In the rows, zero is written as 128.
Known rows, with every way that one mark hangs from another
{J_453 J_582}: [131 108 145 127 144 105 127 125 121 127 126 139 122 134 150 127 124 124
 123  90 144 144  96 140 134 135 133 134 144]
{J_888 {J_455 {J_576 J_634} {J_582 J_957}}}: [148  88 198 157 109 140  96 128 152 106 195 164  65 126 148 162 139 111
 156 178 157 207  63 139 111 106 143 125 102]
{J_455 {J_576 J_634} {J_582 J_453 J_957}}: [135  98 213 130 114 157 134 122 125 115 192 170  66 155 193 133 125 116
 145 167 198 204  96 134 113  99 137 155 121]
{J_219 J_67}: [127 137 118 113 140 108 123 119 110 127 121 127  86 110 144 131 115 126
 138 132 121 145 160 138 128 135 127 105 114]
{J_888 J_219 {J_455 J_576}}: [140  92 160 150 117 127 139 131 167  66  99 125 113 104 118 183 138 117
 161 148 142 183  51 136 121 116 157 103 108]
{J_888 {J_219 J_67} {J_455 {J_576 J_634}}}: [135 104 177 146 131  95 106 125 142  78 129 142  76  85 146 200 133 114
 196 196 118 181  66 135 123 124 159  96  82]
{J_582 J_453 J_576 J_957}: [115 178 156 109 120 150 123  99 154 101 150 156 113 162 172  94 101 119
 116  80 208 146  83 143  96  73 128 190 130]
{J_622 J_957}: [136 125 124 138 139 107 146 131 133 140 112 122  93 125 153 147 129 128
 118 168 129 147 109 145 132 161 129 130 128]
{J_888 J_455}: [134 127 127 144 126 120 110 129 150 103 118 124 103 110 104 150 136 121
 137 105 122 146  88 130 125 116 140 115 118]
{J_453 {J_582 {J_455 J_576} J_634}}: [135 145 203 134 157 153 176 107 112  64 110 156 130 141 157 136 126 115
 118 160 183 191  91 163 109  63 118 113 119]
{J_888 J_219}: [127 128 144 137 129 111 132 130 149 100 124 128 152 120 129 142 127 129
 142 115 128 139  82 140 122 138 141 138 123]
{J_576 J_455}: [125 141 146 129 129 122 101 121 135 121 127 133 157 120 108 151 134 129
 137 148 129 121 121 122 131 114 138  87 119]
{J_888 {J_219 J_67} {J_455 J_576}}: [138 102 156 138 128 105 126 124 149  69  91 126  68  87 131 189 125 116
 175 147 130 206  80 150 121 118 156  82  96]
{J_468 J_455 {J_576 J_582}}: [133  59 131 107 139  92 139 131 145 123 135 134  88 125 109 131 117 125
 117 225 121 123 133 106 128 108 129  89 109]
{J_468 {J_576 J_582}}: [140  61 133 109 130  95 120 126 141 115 153 144 136 129 138 124 127 121
 136 197 130 133 125 102 121 137 130 102 112]
{J_576 {J_582 {J_453 J_436}}}: [125  97 168 110 127  94 123 123 124 113 142 160  97 139 195 115 115 128
 145 135 173 122  90 112 106 135 139 165 136]
{J_888 {J_219 J_67} J_455}: [133 132 127 138 141  84 104 121 154  78 105 123  88  81 124 171 123 120
 157  95 114 168  75 154 120 130 151  99 101]
{J_468 {J_576 {J_455 {J_582 J_957}} J_634}}: [135  99 207 128 139 113  79 123 155 126 201 170 137 140 120 132 133 120
 141 215 149 158  95 115 121 111 144  86  99]
{J_468 {J_455 {J_582 J_634}} J_576}: [128  89 171 122 168 139 175 136 138 114 133 139  42 134  79 115 129 127
  65 216 127 178 164 127 123  77 126 101 109]
{J_67 J_219}: [121 111 113 114 129 132 125 126 115 117 133 125 130 117 140 143 123 127
 128 129 141 133 115 127 115 140 145 108 113]
{J_576 {J_455 {J_582 J_453 J_957}} J_634}: [127 140 210 129 126 131  80 115 132 122 210 173 130 142 167 134 128 122
 145 135 185 162  78 131 113  90 143 130 114]
{J_455 {J_582 J_634 J_957}}: [137 139 188 141 137 156 128 110 141 112 178 166 111 148 138  97 124 127
  92 118 164 183 116 161  94 108 107 158 112]
{J_582 J_453 {J_455 J_576}}: [127 149 177 117 129 171 184 118 112  74 106 136  98 139 165 143 122 116
 136 146 193 187 111 139 119  52 136 106 124]
{J_576 {J_455 J_582} J_634}: [134 116 181 135 134 114  78 140 123 143 192 157 124 118 132 159 147 124
 141 200 131 137 121 116 130 121 144  86 118]
{J_468 J_576}: [128 101 136 117 141 121 143 131 139 118 110 126 128 132 102 125 129 124
 121 174 122 142 128 113 134 121 135 106 117]
{J_453 J_436}: [122 120 151 127 134 108 126 131 131 134 112 139 111 131 135 117 124 134
 140 143 132 123 107 121 123 150 136 153 133]
{J_576 {J_582 J_453 J_455} J_634}: [129 150 177 117 132 114 106 117 110  86 198 169 142 129 207 138 127 116
 160 168 173 127  86 122 106  81 125 132 117]
{J_888 {J_219 J_67} {J_455 {J_582 J_957}}}: [144 111 160 144 136  98  91 121 167  79 162 146  52  97 142 145 118 117
 141  66 149 224  64 175  99 125 144 118  99]
{J_455 J_582}: [139  97 144 129 131 137 131 144 126 142 160 139  72 128 132 127 134 124
 106 128 140 169 147 136 125 129 130 114 136]
{J_455 {J_582 J_957}}: [138 107 159 132 122 139 116 126 145 132 182 149  94 142 148 105 122 123
 106 100 159 184 116 151 108 127 123 141 126]

Rows
[150  63 148 135 105 113 114 125 144  87 135 145  94 111 143 173 137 112
 163 183 146 171  92 119 113 118 138  91 111]  {J_888 {J_455 {J_576 J_582}}}
[131 115 221 133 139 127 149 108 135  90 127 174 106 156 187 116 108 118
 149 131 207 193  34 160 104  95 134 142 123]  {J_453 J_436 {J_582 {J_455 J_576} J_957}}
[135  88 196 126 125 153 150 141 105 123 170 157  54 140 181 152 137 116
 140 194 178 194 129 116 127  97 148 121 126]  {J_455 {J_576 J_634} {J_582 J_453}}
[135 149 165 137 142 153 114 129 159  88 153 159  48 125 108 132 134 114
  84 136 163 181 108 147  89  74 124 138 114]  {J_888 {J_455 {J_582 J_576 J_634}}}
[128 170 179 116 147 139 146  99 115  54 158 166 145 138 182 117 123 120
 119 138 187 153  99 146  88  58 108 140 111]  {J_576 {J_582 J_453 J_455 J_634}}
[118 228 194 130 144 166 155  84 135  50 151 162 154 156 161  94 110 122
 110  89 201 169  72 169  87  42 110 167 105]  {J_582 J_453 J_455 J_634 J_957}
[122 142 223 126 154 134 130 120 126 103 130 169  92 140 148 121 130 132
 108 153 186 176 112 130 103  91 144 135 123]  {J_576 {J_455 {J_582 {J_453 J_436} J_634}}}
[128 160 199 121 124 120  93  77 147  71 172 180 191 150 175 118 114 125
 139 126 196 143  78 140  85  81 115 154 100]  {J_576 J_455 {J_582 J_453 J_634 J_957}}
[135 142 213 140 134 134 127 104 125  88 176 177 138 148 194 139 121 112
 161 164 187 174  41 152 113  84 128 136 113]  {J_453 {J_582 {J_455 {J_576 J_634}} J_957}}
[137 112 177 127 144 136 165 120 113  89 115 147 116 135 164 148 126 114
 135 148 180 189  88 151 127  82 132  94 133]  {J_453 {J_582 {J_455 J_576}}}
[120 196 173 121 132 154 142 101 134  73 154 147 136 150 173 107 109 121
 129  69 197 174  69 159 102  56 123 147 120]  {J_582 J_453 J_455 J_957}
[144  85 154 150 132 110 113 146 167  90 146 133  72 100 119 163 142 120
 123  96 133 196  65 146 116 121 155 106 120]  {J_888 J_219 {J_455 J_582}}
[127 111 192 105 146 110 123  99 139  72 137 164 163 140 136 134 130 123
 127 209 168 145 104 108 107  80 135 100  98]  {J_468 {J_576 J_455 {J_582 J_453 J_634}}}
[136 120 217 129 125 182 171 103 131  83 158 167  74 163 169 109 120 118
 103 137 213 233 109 155  94  69 121 161 118]  {J_455 J_576 {J_582 J_453 J_634 J_957}}
[120 106 169 104 157 114 168 111 134  84 131 149  85 141 126 117 113 124
  93 215 152 144 127 110 111  68 124 134 101]  {J_468 J_455 {J_576 {J_582 J_453 J_634}}}
[129 129 166 119 136 128 136 102 122  85 156 161 139 141 177 115 122 124
 120 139 171 145 115 131  96 100 115 163 117]  {J_576 {J_582 J_453 J_634}}
[128  89 166 118 134  80  98 114 155 124 197 165 119 140 136 121 112 121
 148 238 130 114  82 105 118 114 121 128  94]  {J_468 J_455 {J_576 {J_582 J_957} J_634}}
[137  94 170 141 138 119 131 138 160  74 138 135  61 109 147 160 136 118
 121  67 163 215  50 145 115  96 165 131 131]  {J_888 J_219 {J_455 {J_582 J_453}}}
[111 186 173 107 121 145  95  93 155  98 148 161 155 153 149 118 107 121
 127 103 209 143  71 137  99  62 136 152 121]  {J_582 J_453 {J_576 J_455} J_957}
[119 119 207 115 128  74  70 118 124 118 172 181 144 130 190 154 125 128
 187 201 163 101  63  94 110 127 152 140 120]  {J_576 J_455 {J_582 {J_453 J_436}} J_634}
[128 146 182 122 125 128 119  83 137  72 177 176 159 156 192  95 111 124
 128 107 192 154  82 146  81  92 105 190 108]  {J_576 {J_582 J_453 J_634 J_957}}
[133 149 184 132 120 116  76  83 155  88 180 179 209 138 144 121 122 126
 144 161 165 128  87 142  87 109 107 134  93]  {J_576 J_455 {J_582 J_634 J_957}}
[112 179 163 111 129 134 115 122 125 119 161 156 104 145 171 129 117 118
 136 152 174 114 100 115 112  86 135 175 129]  {J_582 J_453 {J_576 J_634}}
[132  99 198 139 132 172 176 116 139 109 150 154  55 148 115 117 118 125
  87 196 169 203 136 157 102  71 113 136 106]  {J_468 {J_455 J_576 {J_582 J_634 J_957}}}
[136 131 172 113 155 123 143 109 138  59 148 162 151 136 130 119 129 118
 119 214 153 154 115 130  97  77 107  94  94]  {J_468 {J_576 {J_582 J_455 J_634}}}
[148  56 150 129 117  79 109 117 149  63 123 144  77  83 164 192 124 112
 186 168 139 196  73 143 108 134 147  84  92]  {J_888 {J_219 J_67} {J_455 {J_576 J_582}}}
[134  56 144 118 113 121 150 130 124 124 135 139  85 123 142 154 121 124
 135 234 140 146 140 118 123 108 124 101 113]  {J_468 {J_455 {J_576 J_582}}}
